In the rows, 128 means zero.
Known rows, with every step that occurs
J/E/A/D: [134 142 139  88 128 132 108 144 179 132  98 115  91  97 104 130 127 149
 161 136  66  61]
E/A/D: [142 131 147  96 117  97 117 142 159 135 127 127 115  90 126 153 137 143
 150 124  86  56]
A/S/Y/E/J/D: [115  94 116  70 101 152 107 131 199 112 104 146  34 125  96 101 134 140
 153 118  60 153]
S/J: [133 108 107 118 122 141 118 113 171 127 123 158 100 109  70 115 129 139
 135 107 116 146]
A/S/Y/D/J: [141 121 112 101 101 163 100 124 184  97 155 202  94 135  91 127 141 128
 136 130 108 126]
A/D: [138 134 133 111 118 114 113 140 165 106 141 156 130  98 118 137 139 159
 137 123 106  71]
S/J/D/Y/E/A: [117 117 130 121 116 159  98 140 177 131 129 146  40 172 118  81 112 100
 166 157  82 142]
Y/D/J/E/A/S: [144 150 129  87 118 168 102 154 197 132  96 146  81 133  97 117 146 133
 151 164  57  76]
J/E/A/S: [135 132 144  66 132 146 135 116 171 139  79 107  79  88 105 131 129 141
 131 129  75  88]
E/A/S/J/D/Y: [126 122 140  99 126 143 107  99 171 139 126 120  60 133 101  92 123 142
 137  97  96 111]
N/D: [173 139  96 153 115 130 131 155 141 102 146 163 125 134  90 121 136 136
 110 132 110 102]
J/E/A/D/Y: [128 151 149 112 128 152 103 147 178 124 137 116  88 135 122 114 107 124
 159 156  71  48]
D/Y/S: [137 120 115 127 114 177 143 129 150  98 150 167 111 170 150  96 125  94
 109 167 109 124]
E/A/D/J: [140 140 160 108 109 119  89 151 165 137 145 135 116 116 115 129 135 144
 162 133  85  39]
S/N/D/Y: [158 143  99 170 120 148 139 148 136  96 189 179 105 158  97 107 100 122
 114 125 133 119]
N/D/Y/E/A/S/J: [162 110 149  91 115 118 115 119 157 133 146 156  57 138 105 134 126  85
 110 141  96 136]
N/D/Y: [162 149 107 171 118 152 127 156 138  95 182 163 118 174 108 104 117 113
 109 151 117  91]
Y/S/N/D/J/E/A: [179 132  92 126 108 176 125 144 158 125 109 163  70 143  76  86 114 116
 146 146  78 141]
Y/S/A/D/J/E: [150 125 128  71  96 171  89 108 180 120 112 177  91 110  86  90 151 132
 142 143  88 119]
A/D/J/E: [131 153 137 122 115 167  78 151 194 110 130 149 111 124  88  87 131 163
 161 150  86  62]

Rows
[118 121 147 103 106 140  94 173 193 114 160 145  82 150 132 120 125 110
 157 170  62  78] => A/D/Y/E/J
[123 130  91 135 114 159 110 168 185 121 108 116  82 145  84  79 140 168
 160 119  58  97] => E/J/D
[119 152 114 162 120 176 114 153 159  97 155 149  98 184 131  63 120 140
 140 144 108  88] => J/D/Y
[121 121 102 117 107 160 104 182 194 117 100 136  62 152 110  82 138 138
 165 157  50 121] => Y/E/J/D
[143 145 124  85 121 167 112 142 197 132 103 163  64 113  87 116 128 144
 160 138  77 104] => Y/D/J/E/A/S/N
[117 112 130 122 111 171 114 175 183 122 150 145  70 173 129 103 115  90
 148 184  68 114] => D/Y/E/J
[120 137 141 130 115 164 114 167 160 118 137 142  63 186 161  86 115  94
 155 181  79  97] => J/D/Y/E/A
[123 124 124 114 124 158 102  96 178 113 141 148  76 137  91  76 129 159
 125  99 116 124] => A/S/J/D/Y
[128 149 120 138 118 196  97 149 185 118 120 150 100 147  82  70 120 143
 151 162  90  95] => D/J/E
[174 130  93 153 109 163 143 142 137  87 168 179 117 183 129  99 129  91
  94 165 111 123] => N/D/Y/S
[122 109 151  77  95 133  92 145 182 134 157 158  66 127 110 129 129 101
 145 152  72 104] => S/A/D/Y/E/J
[131 132 100 144 109 188 129 137 159  90 140 162  94 187 149  57 131 118
 126 158  99 120] => J/D/Y/S
[129 109  94 112 126 204 119 101 187 110 117 163  69 160  89  68 112  99
 134 154  97 173] => D/Y/S/J/E
[149 121 101 145 109 150 125 177 167 112 170 169  61 167  97 107 101  98
 139 156  83 138] => S/N/D/Y/E/J
[138 130 171  93 102 119  84 164 172 135 137 158  95 126 137 132 137 114
 165 172  74  64] => Y/E/A/D/J
[131 145 135 124 119 182 101 154 177 143 106 119  86 141  91  87 115 125
 165 160  67  84] => D/J/E/A
[137 119 103  65 123 159 125 117 192 116  95 153  51 110  86 146 128 121
 150 134  68 130] => J/E/A/S/Y/D
